Each row comes from the steps of one path. Every step used is in the known rows, and no mark comes twice. Write the path behind each row, first mark first.
Known rows
vosa > giki > mube > pegap > rika: [-67.2  11.0 -14.9 -62.3  -2.5  31.8 -30.6 -10.7 -28.4   6.0  30.8  41.3
 -14.1  -8.8  18.3  -9.5   4.5 -12.9  38.6  28.8  32.8  22.4 -49.4  36.0
  36.0]
rika > pegap: [-26.6  83.0 -44.3   3.4  25.6 -17.6  -8.1  -1.5 -30.5   4.0  -8.9 -17.2
  41.3 -25.5   0.5 -12.1  11.3  24.5  57.9   6.7  -5.3 -20.7  12.8   6.2
 -24.9]
leti > zeror: [ 36.7   2.1   1.1  -2.0 -12.5   2.2 -29.6  16.3 -13.6 -31.3  -3.1 -15.7
  20.8 -12.0  20.9  -3.4  26.3 -22.9 -13.6  -5.8  -9.7 -31.9   4.0  28.0
   6.2]
dukop > nafado: [ -6.2  -2.9  -9.8  10.8  20.3  -9.0 -17.4  -9.3 -23.8 -11.1  17.8   6.7
 -12.7   6.1 -39.9   6.1 -11.1   6.1  26.6  23.4  15.9 -18.3  -9.6 -39.4
   8.0]
zeror > nafado > giki > mube: [ 22.2  -7.4 -29.9 -55.5  24.4   5.5 -34.0 -11.2   1.7  54.8  26.1   7.4
  -7.9   0.0  24.7 -10.6  11.7 -13.0  17.4  19.1  50.0  29.6  -0.5   1.3
 -16.9]
rika > pegap > lale > dukop > nafado > zeror > lizu: [-31.4  35.7  15.0  36.6  22.7 -21.1  36.5 -21.8  -0.8  -3.0 -35.5   4.4
   3.3   4.3   9.4  11.7  17.6  47.1   1.6 -26.6 -19.8  11.3  -2.0   1.1
  -6.9]
rika > pegap > leti > zeror: [-11.1  57.9 -43.6  11.4  -5.9 -28.4   8.8  -7.5 -27.6   3.6 -27.3 -45.2
  84.3 -32.4  20.0  -1.0  25.7   1.2  47.6  -7.4  -1.3 -22.7  15.2  11.4
 -44.8]
nafado > pegap > lale > dukop: [ 43.8  -3.2  23.1  34.4   5.1   7.7  -8.8 -23.3  26.1 -36.1 -19.4  13.8
 -41.0  20.9 -23.1  20.1  -5.7  -8.7 -33.2  -1.4 -25.4 -22.8  35.9   6.0
 -25.0]
mube > pegap > leti > zeror: [  5.5  16.9  -3.7  11.3 -27.3  14.5   7.9  23.4 -19.8  -3.4  27.0   0.1
  41.5 -34.3  -5.0 -22.8 -22.2 -20.1  46.2   6.6 -38.4   5.0  -2.4  32.8
  -9.1]
rika > pegap > lale > dukop: [-26.3  64.1  -4.7  29.3  21.8 -16.8  30.6 -11.0  -0.7 -16.3 -30.8  -4.3
  11.8  -7.1   6.1   7.6  14.2  55.5  15.2 -27.0 -20.0  -1.3  -4.8   8.5
   4.0]
lale > dukop > nafado > giki: [-19.7 -49.4  -4.2   9.2   5.0  -0.4   3.6 -12.4  18.4 -21.4 -17.7  -3.4
 -22.2  21.3 -57.0   9.2   6.6  19.3 -24.3  -9.7  -1.9   5.9  22.5 -44.5
  21.8]
pegap > lale > dukop: [ 11.2   7.6  38.6  46.9  12.2   8.5  16.0   6.5  22.8 -37.6 -18.7  18.9
 -43.1   1.0   3.2  16.4   2.1  42.2 -35.2 -34.1 -30.7   4.7   6.0   9.5
  37.9]
lale > dukop > nafado > zeror > lizu: [-26.0 -44.6  10.1  33.8  15.1   0.8  11.6   3.1   8.0  -9.1 -31.2 -10.6
 -38.1  22.9 -38.3   9.9   2.7  10.6 -40.5 -21.4 -21.9   5.3  40.0 -34.2
  20.0]
leti > pegap > lale: [ 22.9  55.3  34.8   6.2 -21.5  -7.0  17.6  43.2  22.1  -0.9 -13.1  10.7
   9.8 -37.6  40.3   8.7 -32.2   1.9 -21.4   8.2 -10.6 -23.8 -30.9  -0.6
   4.6]
lale > dukop > nafado > zeror: [-38.3 -34.6   3.3  30.1   6.6  -3.4  18.0   6.1   1.3 -16.6 -28.5 -22.1
 -38.6  13.8 -46.3  18.2   0.9  15.9 -35.0 -23.8 -18.3  -6.0  27.5 -26.1
  20.3]
vosa > giki > nafado > pegap: [  9.1  20.9 -49.7 -37.0 -12.2  -5.9 -27.9 -50.7 -12.2   4.7  25.0  36.3
 -26.4   1.8  -6.1  10.0  43.1 -38.3  46.1  43.0  41.5  -1.5 -30.4   9.7
 -25.6]
lale > dukop > nafado: [-23.7 -30.8  -7.9  28.0  14.8   5.7   8.5   2.8   5.9 -27.0 -19.8 -15.4
 -33.1  24.9 -57.2  10.0  -7.6  23.6 -18.0 -15.8 -14.1  -8.2  17.2 -48.8
  41.8]
pegap > rika: [-14.2  14.9  -3.9 -13.2 -12.5  28.3 -12.8 -11.2   8.2   6.2  20.3   8.7
  28.5   5.5  29.6 -25.2   2.4   4.4  15.2  -1.5  13.9 -32.3  53.0 -16.0
  -4.8]
nafado > zeror: [-21.5  28.4   2.2  11.0   0.7 -10.9 -14.7  29.0 -26.6  14.7  -4.2 -14.2
 -11.1 -45.3  21.0   5.7  15.9 -18.9  -5.0   0.1 -17.9 -16.4  54.6  49.5
 -47.8]
rika > pegap > leti > zeror > lizu: [  1.0  49.4 -38.3  15.4   3.1 -24.9   0.3 -12.5 -20.4  10.8 -28.8 -36.7
  85.8 -22.8  27.0  -8.6  27.1  -6.7  41.0  -7.1  -6.0 -12.4  25.6   4.4
 -45.2]
giki > mube: [-36.4   9.2  -6.7 -25.3  20.5   2.0 -42.4  56.1 -30.1   5.1  40.3 -16.1
  -5.8  -1.4  28.6 -29.7 -13.9   5.8 -17.7  21.8  18.1  -0.3  -3.6  14.6
  39.9]
leti > pegap > lale > dukop > nafado > giki: [ 10.4   9.9  45.1   4.3 -30.6 -11.7  38.5  24.2  44.6  -4.2 -26.4  12.7
  -0.2 -14.1  15.3  19.7 -24.5  12.8 -44.4  -3.5  -2.3  -8.0 -35.3 -22.6
  11.9]

Write each row's path
[-13.3  -4.5  44.4  15.4  -6.5  16.8  35.8  -1.6   9.7 -21.3  30.5  53.7
 -28.9  -0.5 -30.8  -8.5 -24.7  34.0  12.2  -2.8 -42.5  36.9 -33.5  18.8
  30.6] -> mube > pegap > lale > dukop > nafado > giki
[  8.2  10.5  54.5  24.7 -20.2  -9.3  39.7  33.1  36.6   5.3 -36.2  12.0
 -11.6 -11.7  30.4  16.8 -27.5   4.5 -61.2 -11.8 -18.4  -7.7 -19.5 -17.9
  10.7] -> leti > pegap > lale > dukop > nafado > zeror > lizu
[-12.0 -33.1   8.0 -54.3 -23.0  -4.0 -22.7  16.3  -2.2  13.2  47.5  11.8
  42.0 -17.8  21.8 -28.5  13.3 -19.5  -4.5  28.3  19.6  38.0  -4.0  36.1
 -16.3] -> nafado > giki > mube > pegap > leti > zeror
[ 64.3  13.3 -46.1  -3.2  17.2   8.2 -24.9 -34.9   0.2  42.5 -12.1 -15.5
  -5.7   3.0  -5.2  12.6  -8.1 -45.2  38.0  14.3  22.6 -14.5  36.3 -11.1
 -66.2] -> zeror > nafado > pegap > leti
[ 48.4   1.0 -30.6  11.9 -18.1  -6.4 -11.0   0.1  -5.9  16.1 -21.1 -42.0
  50.2 -26.2  28.5   5.6  16.4 -40.1  20.0 -13.3  11.0 -14.8  24.8   7.0
 -37.4] -> pegap > leti > zeror > nafado
[ 72.5 -11.4 -15.7 -16.8  -4.6   9.0 -26.0 -22.1  -1.5   0.8 -14.6 -14.3
   2.0  11.5  16.5   9.2  24.3 -47.3  -4.4  -4.7  10.4 -25.1  -1.2  18.8
 -27.9] -> leti > zeror > nafado > pegap
[ -8.5 -13.5  51.8  49.2   6.3  -7.2  33.5  -3.5  17.7 -30.0 -23.6  18.1
 -54.5  10.1  -5.8  28.6   3.4  40.1 -44.3 -35.6 -23.0   9.0  -5.9   3.2
  28.9] -> pegap > lale > dukop > nafado > zeror
[ 17.3 -16.4  -8.3  10.2  14.1  -9.4 -23.5 -31.5 -14.8 -17.5  12.6   9.4
 -20.5  23.8 -58.2  15.3 -15.2 -21.0  15.9  34.3  15.0 -33.7   4.2 -39.9
 -29.6] -> dukop > nafado > pegap
[-23.2  75.8 -53.1  14.8   9.8 -26.4   2.9  -5.9 -27.2  14.2 -18.0 -37.9
  73.3 -36.7   9.1  -4.9  11.5  11.4  65.8   0.8  -1.1 -18.6  28.2   0.4
 -47.4] -> rika > pegap > leti
[ 44.2   5.3 -36.2 -40.3  22.7   5.5 -32.4 -29.7   7.8  48.3  11.7  14.8
  -3.9 -10.7   7.8  -1.1  17.9 -18.3  38.6  14.3  34.3  18.3  17.7  -3.4
 -39.3] -> zeror > nafado > giki
[ 26.9 -35.2   3.5 -56.1 -26.3  16.2  -7.3 -15.2   5.6  22.8  18.4   3.7
  24.9  13.5  45.5 -16.2  26.8 -28.7  -5.4  -4.6  28.2  13.4 -25.3  27.9
  -3.0] -> leti > zeror > nafado > giki > mube > pegap > rika
[-30.2  -6.5  -2.1 -31.5  -3.7  12.4  -4.1  47.8 -29.9  27.5  48.8 -15.8
  14.3  -2.5  32.1 -35.2 -28.7  -9.2   5.2  12.2   9.0  25.4 -36.1  31.0
  33.4] -> giki > mube > pegap > leti > zeror > nafado
[ -5.4 -41.0  -7.5  28.1  10.9   4.3   3.8 -15.6  12.9 -31.4 -24.4 -15.6
 -39.2  36.2 -70.8  16.3 -11.0   6.3 -27.9  -5.6 -13.3 -17.8  28.1 -48.2
  18.0] -> lale > dukop > nafado > pegap
[ 35.6 -29.4  -2.8 -48.3 -14.3   8.1 -16.3  -4.4  -2.9  17.0  16.2   1.6
  14.6   2.9  34.4  -9.6  23.5 -28.1  -3.2  -1.1  21.3  17.7 -32.0  33.8
  -2.9] -> leti > zeror > nafado > giki > mube > pegap
[ 11.0 -20.0  -3.1 -44.1  13.9  14.7  -1.5 -14.6  14.4  47.4  22.4  21.9
 -26.0  10.9  17.1  -9.1   2.1   5.1   6.2  -1.4  26.1  51.3 -20.7   9.1
   4.7] -> zeror > nafado > giki > mube > pegap > lale > dukop
[-48.1   7.6  -1.7 -20.0   1.2  11.3 -11.1  58.4 -32.6  15.6  56.7  -9.3
  15.6 -12.4  20.1 -41.9 -37.3   1.2   8.2  23.6  -1.3  23.1 -17.9  26.2
  30.7] -> giki > mube > pegap > leti
[-57.3 -15.6  37.0 -11.3   9.2  13.8  13.6  45.4 -14.3  -4.4  53.1  17.9
 -34.6  17.6   5.8 -28.1 -39.8  35.6 -22.9   5.5  -6.3  36.2 -56.4  16.3
  72.4] -> giki > mube > pegap > lale > dukop > nafado
[ 18.1   1.5  -8.4 -10.4 -27.9  11.8  10.3   3.8  -9.8  19.1  29.2   9.4
  40.6 -31.7   1.2 -19.5 -13.1 -26.2  49.7   8.0 -21.3  22.5  -7.1  31.7
 -26.8] -> mube > pegap > leti > zeror > nafado > giki
[ -8.0  -0.8  50.1  -9.0 -27.6 -12.7  37.3  37.3  39.3  -0.6 -14.3   6.6
  -1.5  -6.1  27.5  10.9 -28.6  12.5 -59.7   0.9   7.2  -2.1 -46.2 -20.3
  26.1] -> leti > pegap > lale > dukop > nafado > giki > mube
[ 62.3 -18.6 -10.9 -24.3 -16.9  14.6 -16.7 -32.8   6.7   6.7 -11.5 -11.1
  12.0  23.3  28.6   4.7  24.0 -44.8  -7.0  -9.6  20.4 -28.7   6.0  12.1
 -28.0] -> leti > zeror > nafado > pegap > rika
[ -4.7 -42.6 -10.6  35.9   2.7  -1.9   9.0 -15.1  13.9 -24.5 -30.9 -24.4
 -22.5  31.5 -66.8  18.1 -12.5  -0.4 -23.6  -8.5 -13.1 -17.4  36.8 -51.4
   4.7] -> lale > dukop > nafado > pegap > leti
[  2.3  -9.8  44.7  47.1  13.9   1.8  27.8  -6.1  21.2 -37.8 -17.8  22.2
 -50.4  17.6 -14.4  25.8  -1.8  45.6 -33.7 -30.2 -19.8   6.4 -12.9 -13.4
  45.0] -> pegap > lale > dukop > nafado
[ 15.9 -67.2  -0.1  37.9  -0.2   2.1   4.8 -24.2  21.2 -26.3 -37.8 -18.0
 -14.7  46.0 -51.2  13.0  -0.6 -11.2 -42.7 -15.2 -17.5 -11.4  36.6 -50.8
   7.2] -> lale > dukop > nafado > pegap > leti > zeror > lizu
[-25.6 -40.0  26.2 -28.5   4.1 -12.1  -2.1 -16.1  -7.7  -1.3  47.8  39.2
 -10.9  15.4 -21.7  -2.3  -9.3  13.2   3.3  30.4  31.6  29.8 -44.9 -15.3
  11.2] -> dukop > nafado > giki > mube > pegap > lale
